In the rows, zero is written as 128.
Known rows, with every step that occurs
E-K-F-S: [136 126 149 118 118 117  99  83 128  85 134 139 111 112 140 133 125 150
 178 157 151 123 129 157  92 101  84 168 145 165  58  76 144  86 145  94
  96 102 170  99 148 133  86 145  59  97]
Z-J: [ 78 122 138 138 126 118 102 101 123 109 120 116 110 114 145 143 132 177
 182 139 145 162 151 183  95 134 106 120 158 148  48  96 124  59 145  80
 160 166 127 116 136 101  86 118  85 128]
D-E-K-F-J-A: [147 145 124 111  93 136 100 107 106 140 122 152  84 150 161 133 129 123
 196 137 133 108 165 173  76 125 107 168 195 139  54  64 144  90 116  92
 141 202 174 107 146 103  32 132  45 113]
Z-J-A: [ 70 145 143 149 121 119 103 107 119 147 128 122 110 124 146 139 139 163
 183 135 134 169 166 182  85 139 110 125 173 143  58 104 132  70 133  82
 160 189 130 119 141  90  79 111  63 125]
Y-F-J-A: [123 140 145 150  95 130 109 108 124 151 121 102  98 132 115 137 133 127
 168 149 131 115 169 208  75 142 121 154 179 136  89 103 136  80 125 115
 147 181 132 115 162  87  79 119  61 120]
D-F-J-A-V: [135 139 145 146 103 122 106 114 121 173 126 132 121 134 164 110 137 129
 173 160 114 104 171 163  86 127 107  98 188 206  88 139 131  64 109  87
 170 222 124 125 149  88 105 101  65 118]
F-J: [125 122 143 142 105 115 106 103 126 115 120 105 111 129 142 114 136 150
 183 154 140  87 144 196  93 127 124 107 168 137  81 100 117  66 140  86
 138 184 123 107 151  92  85 119  85 135]
K-F: [125 130 143 121 118 117 114 108 124  93 146 142  90 122 157 141 134 156
 167 159 153 123 143 165  89 126  91 139 147 135  68  79 143  84 129  95
 107 161 121 114 150 109  90 127  88 137]
Y-F: [124 113 146 135 110 119 115 111 132 110 131 101  96 115 112 159 127 140
 162 155 137 140 136 185  83 129  93 146 149 136  71  99 140  89 132 113
 132 125 123 116 147 117  96 105  91 131]
S-F-A: [119 119 149  93 109 100 100 119 138 111 188 123  79 102 135 128 137 133
 158 143 145 130 151 161  88 131 119  82 138 137  84  91 142  85 135  91
 137 151 108 123 129 103 133 104 108 122]
J-A-V-F-Z-S: [128 111 134 145 113 129  95 140  89 194 105 162 158 133 107 127 118 152
 162 134 148 166 156 197 123 129 108  85 145 154  74  75 134  83 128 111
 129 171 138 153 133 120 117 119  59 117]
Z-S-F-J-A: [149 129 139 150 102 116  98 138 121 152 125 105 147 134 132 118 134 135
 177 119 165 114 165 182  74 137 130 106 171 115  80  89 159  76 141 101
 142 161 148 120 137  86 106 136  61 102]
V-A: [105 109 157 125 106 139 112 114 132 126 151 119  90 125 152 119 141 144
 168 152 138 116 118 183  98 120 115  67 109 141  74  93 121  80 135  83
 133 151 105 112 138 106  93 103 118 128]
V-F-J-Z: [159 112 143 125 119 139  92  87 131 135 163 117 116 134 121 112 115 174
 177 136 196  69 153 229  88 111 129 150 119 125  92  96 105  74 126  96
 157 179 133 128 135 105  84 114 111 132]
A-V-F: [130 107 148 126 111 126 105 114 117 141 165 151 106 119 124 133 131 158
 174 160 153 133 138 208 118 121  98 130 126 178  63  82 124  87 129  92
 144 161 115 135 128 126 112 107  94 128]
A-V: [129 106 144 128 111 119 113 105 133 127 148 152 111 129 148 121 134 157
 178 166 123 132 137 171 115 121  83 100 163 195  49  96 130  76 139  78
 135 158 111 126 135 119  97 100  89 135]
S-F: [127 109 146 135 111 115 104 118 130  99 161 106  85 109 133 126 131 146
 182 150 158 141 147 164  84 128  95 112 152 143  76  99 162  87 149  81
 145 115 120 114 120 113 121 107  95 132]
J-A-V-F: [122 121 148 138 102 134 105 119 112 176 171 158 101 127 129 133 131 153
 172 151 143 145 161 203 109 129  95 145 142 175  68  84 130  83 112  86
 140 184 127 143 137 113 105 104  80 120]
E-K-F-Z-J-A: [ 84 139 143 115 124 123  87  82  87 139  90 159  82 131 139 148 122 174
 166 126 148 199 150 180  98 124 114 119 181 138  52  70 138  62 131  87
 132 166 165 115 138 129  65 119  12 111]
Y-F-K: [149 111 146 106 117 106 107 108 124 114 116 104  77 107 107 146 131 135
 166 161 134 165 144 190  87 134  92 170 153 133  73  86 118  89 130 123
 129  89 123 111 150 129 116 125  92 139]
S-F-J: [139 114 144 137 110 113  95 110 122 104 147 104  94 122 135 114 133 148
 187 140 163 109 153 192  81 130 127 107 160 131  87  98 151  72 143  85
 151 154 127 115 132  95 102 115  88 125]
E-K-F-Z: [135 115 151 104 119 120  91  84  99  98 114 154  73 137 139 134 124 159
 163 154 140 152 121 166 107 111  95 102 162 147  51  68 138  74 142  98
  97 123 155 113 135 146  83 119  44 126]
K-F-Z-J-A: [ 72 150 138 133 128 113  95 104  92 139  84 153 105 134 137 145 121 180
 160 126 156 202 168 178  91 139 116 111 183 123  79  72 147  58 115  90
 133 199 141 124 145  99  78 115  41 132]
K-F-Z: [121 119 144 120 122 108 102  96 104  96 110 145  94 134 135 129 124 152
 156 153 154 148 140 166 103 129  96  95 163 123  78  73 145  68 136  95
  98 161 123 122 148 122  98 124  68 146]
E-K-F: [136 117 157  98 111 133 105  88 120  94 148 154  65 121 157 138 134 149
 166 160 150 120 126 155  93 108  85 146 151 156  40  70 138  89 136  94
 106 135 144 105 133 140  78 125  63 112]
D-F: [125 120 144 134 111 117 109 105 135 113 133  98  92 108 155 121 135 128
 162 174 124 115 146 130  80 123  78  95 163 160  68 137 125  85 127  89
 158 161 119 126 145 108 130 104  95 137]
K-F-Z-S: [132 115 134 116 128 108 104 126  99 100  74 147 152 132 128 133 121 160
 155 143 162 140 140 162 102 125 104  78 154 118  76  66 146  75 130 109
  89 141 147 126 148 125 101 145  69 131]

Rows
[ 88 126 143 141 123 128  97 108 106 181 154 158 122 122 133 145 131 180
 181 128 159 192 160 222 109 133 106 145 149 169  56  80 136  72 116  85
 176 202 131 144 131  97  86 105  66 113] | Z-J-A-V-F
[102 101 134 133 141 114  80 100  85 154 116 155 127 128 109 140 118 194
 177 133 163 194 141 222 133 124 126  92 151 172  62  74 120  68 133  84
 157 180 131 148 126 118 106 107  80 131] | A-V-F-Z-J
[129 100 143 142 121 111  86 111 107 110 127 111  86 124 115 123 120 151
 169 143 145 161 141 172  96 132 111  78 161 130  87  93 156  72 147  91
 137 105 120 118 125 117 126 100  77 142] | S-F-Z
[144 114 123  99 111 123  93 102  98 104 103 151  79 141 139 143 110 137
 179 145 134 152 135 153 105 118  90 128 187 140  44  62 141  84 126  96
 127 141 160 118 133 147  63 119  62 140] | D-E-K-F-Z
[ 79 138 142 146 125 127  85 108  86 171 110 123 107 117 112 135 128 174
 168 126 157 200 172 221 110 137 132 114 152 111  77  85 127  62 124  92
 163 192 136 143 137 104  94 103  53 126] | V-F-Z-J-A
[147 130 141 112 125 127 104  85 135 100 147 136 109 141 153 118 111 182
 171 143 193  66 147 189  78 111 114 143 143 134  96  89 127  67 123  98
 115 193 134 115 144 109  61 124  92 142] | K-F-J-Z
[115 115 140 144 121 114  98 106 113 116  92 106 100 114 135 120 126 134
 159 164 118 139 142 138  97 125  99  54 175 150  85 138 126  67 128 100
 147 154 121 130 139 122 137  91  76 151] | D-F-Z
[151 104 138 135 127 127 103 131 146 104 153 112 153 121 126 126 109 165
 166 125 194 118 146 162  73 117  91 112 130 128  75 103 160  76 144  95
 137  82 145 119 115 131 113 116 102 126] | J-Z-S-F
[112 121 146  86 118 106 111 107 130 130 158 163 108 111 149 125 137 146
 160 160 118 124 138 174 119 117 110  70 145 197  59  94 111  75 133  91
 130 191 103 125 146 106 104  99 103 129] | F-A-V
[140 113 154  43 115 116 109  93 126 115 174 198  81 123 160 137 133 147
 146 162 142 129 126 168 117  96 103 105 141 204  38  62 125  87 131 101
 101 180 143 115 136 136  89 111  83 102] | E-K-F-A-V
[177 103 134 123 130 137  98 112 129 153 146 149 185 140 123 114 106 191
 172 127 198  72 143 228 111 102 124 120 118 163  81  84 120  71 124 105
 140 173 157 142 133 118  87 119 107 118] | A-V-F-J-Z-S
[151 113 132 144 122 124 105 114 140 121 120 121 177 140 138 108 119 171
 182 129 181  59 145 190  87 111 125 107 139 130  84 100 121  70 142 107
 137 153 153 114 140 107  79 128  99 133] | F-J-Z-S
[124 125 143 157 107 130  95 115 126 174 154 147 140 104 120 118 124 149
 192 152 146 147 165 199 106 121  91 171 136 180  84  93 142  88 134  90
 131 156 135 132 148 104 116 123  73 106] | J-A-V-F-S
[ 93 134 139 163 123 125  91 111 118 172 130 141 157 105 118 138 125 177
 198 132 158 192 162 220 106 128 109 168 143 179  73  86 141  80 122  82
 158 174 154 135 142 101  99 123  63  97] | Z-J-A-V-F-S
[144 109 139  89 115 100 103 145 133 127 165 157 164 110 130 128 128 144
 156 137 160 135 140 166 110 118 111  53 134 173  66  80 154  90 136  97
 125 143 127 132 127 110 133 116  98 105] | Z-S-F-A-V
[137 117 146 137 112 135  94 107 114 133 148 114 112 123 128 121 142 157
 179 150 160  90 155 229  97 124 140 134 137 125  84  81 110  80 131  93
 152 197 126 127 142  94  95 126  86 124] | V-F-J
[ 75 135 133 132 133 104  99 102  86 156  95 179 115 145 139 147 115 186
 170 134 159 214 164 183 113 133 112 101 187 171  76  71 160  53 116  78
 133 213 140 133 139 106  81 106  40 130] | K-F-Z-J-A-V
[156 117 136 150 104 120 100 142 117 166 130 143 167 143 133 114 133 145
 175 114 158 126 160 190  88 134 116  94 173 169  77  87 171  84 132  92
 143 170 141 127 134  88 106 126  68 101] | Z-S-F-J-A-V
[110 123 147 144 102 127 109 109 121 155 141 157 104 126 148 123 133 141
 181 154 107 144 154 170 104 131  84 112 173 190  50 100 141  83 132  83
 140 181 113 121 139 109  90 100  70 126] | J-A-V
[125 129 140 144  97 122 109 103 119 170 135 147 116 148 146 113 137 146
 186 152 114 106 160 200 103 131 122 108 183 184  80 101 134  72 126  89
 148 220 123 117 149  88  70 103  61 122] | F-J-A-V
[127 114 147  94 113  99 101 120 135 128 185 151 102 105 139 128 128 135
 161 146 143 143 146 172 110 123 111  72 143 193  74  94 149  82 131  87
 138 161 111 127 125 109 135  93 107 127] | S-F-A-V
[ 93 103 135 141 135 101  84  98 102 103 106 109 107 119 115 134 119 186
 174 121 159 200 139 187  97 131 119  78 169 128  74  89 159  61 143  78
 163 132 128 125 118 109 110 103  71 135] | S-F-Z-J
[129 130 143 147  97 129 113 109 120 168 126 132 112 140 119 141 128 143
 173 149 126 122 165 207  94 134 115 144 181 184  82 105 140  78 114 108
 145 196 128 120 158  93  77 107  62 124] | Y-F-J-A-V
[157 105 132  84 128 111 105 131 147 128 175 160 159 113 133 124 107 163
 155 124 189 113 143 158 102 107 109  71 117 175  72 100 149  84 129  99
 126 124 129 134 118 120 130 104 124 120] | J-Z-S-F-A-V
[130 129 143 119 113 113 105 104 118  98 128 133 103 125 154 125 131 165
 176 151 163  84 150 191  86 124 126 129 163 128  86  74 137  76 126  94
 117 206 131 113 154  98  73 133  81 127] | K-F-J
[146 109 151 106 123 101  98 117 123 110 149 104  72 113 128 129 128 149
 177 151 148 174 136 169  85 133  88 139 150 126  82  84 140  84 143  83
 147  75 114 114 121 127 133 119 102 138] | S-F-K
[177 100 144  97 138 108  99 128 130 108 133 114 133 118 117 127 107 155
 173 126 199 151 135 165  76 120  89 148 126 116  82  97 138  82 144 110
 134  45 143 116 112 129 135 122 108 136] | J-Z-S-F-K
[109 118 114 106 132 115  84  98  87 101  76 155  98 142 139 158 108 170
 190 129 155 193 138 171 104 123 109 131 184 142  33  62 143  75 125  94
 144 160 171 116 131 134  57 124  59 127] | D-E-K-F-Z-J
[136 118 144 137 121 124 105  87 147 112 146 118 114 133 141 102 122 181
 182 140 161  69 150 197  79 111 123 121 149 141  89 110 113  68 140  89
 142 172 130 112 136 102  74 104 101 143] | F-J-Z
[151 110 142 130 113 129  99 110 110 147 149 142 122 134 131 121 133 162
 181 150 160  96 149 231 114 118 127 118 141 175  76  81 115  78 132  92
 151 200 126 134 139 104  91 118  90 123] | A-V-F-J
[158 104 138 123 123 136  96  92 131 155 175 143 128 135 125 113 110 197
 174 137 191  80 147 232 109 109 124 139 126 177  84  92 111  70 123  90
 158 192 129 136 130 116  78 106 105 135] | A-V-F-J-Z
[128 129 140 137 119 112 106 102 132  90 130 126 135 103 145 126 125 156
 185 157 158 128 145 158  85 112  86 162 147 145  85  80 158  88 136  98
  96 131 145 108 162 115 105 134  82 118] | K-F-S
[118 128 146  87 113 120  97 116 128 137 176 128  95  95 131 126 134 142
 149 154 154 114 154 205 108 121 133 111 111 126  77  79 100  91 127 102
 127 191 112 134 141 108 114 116 106 120] | V-F-A
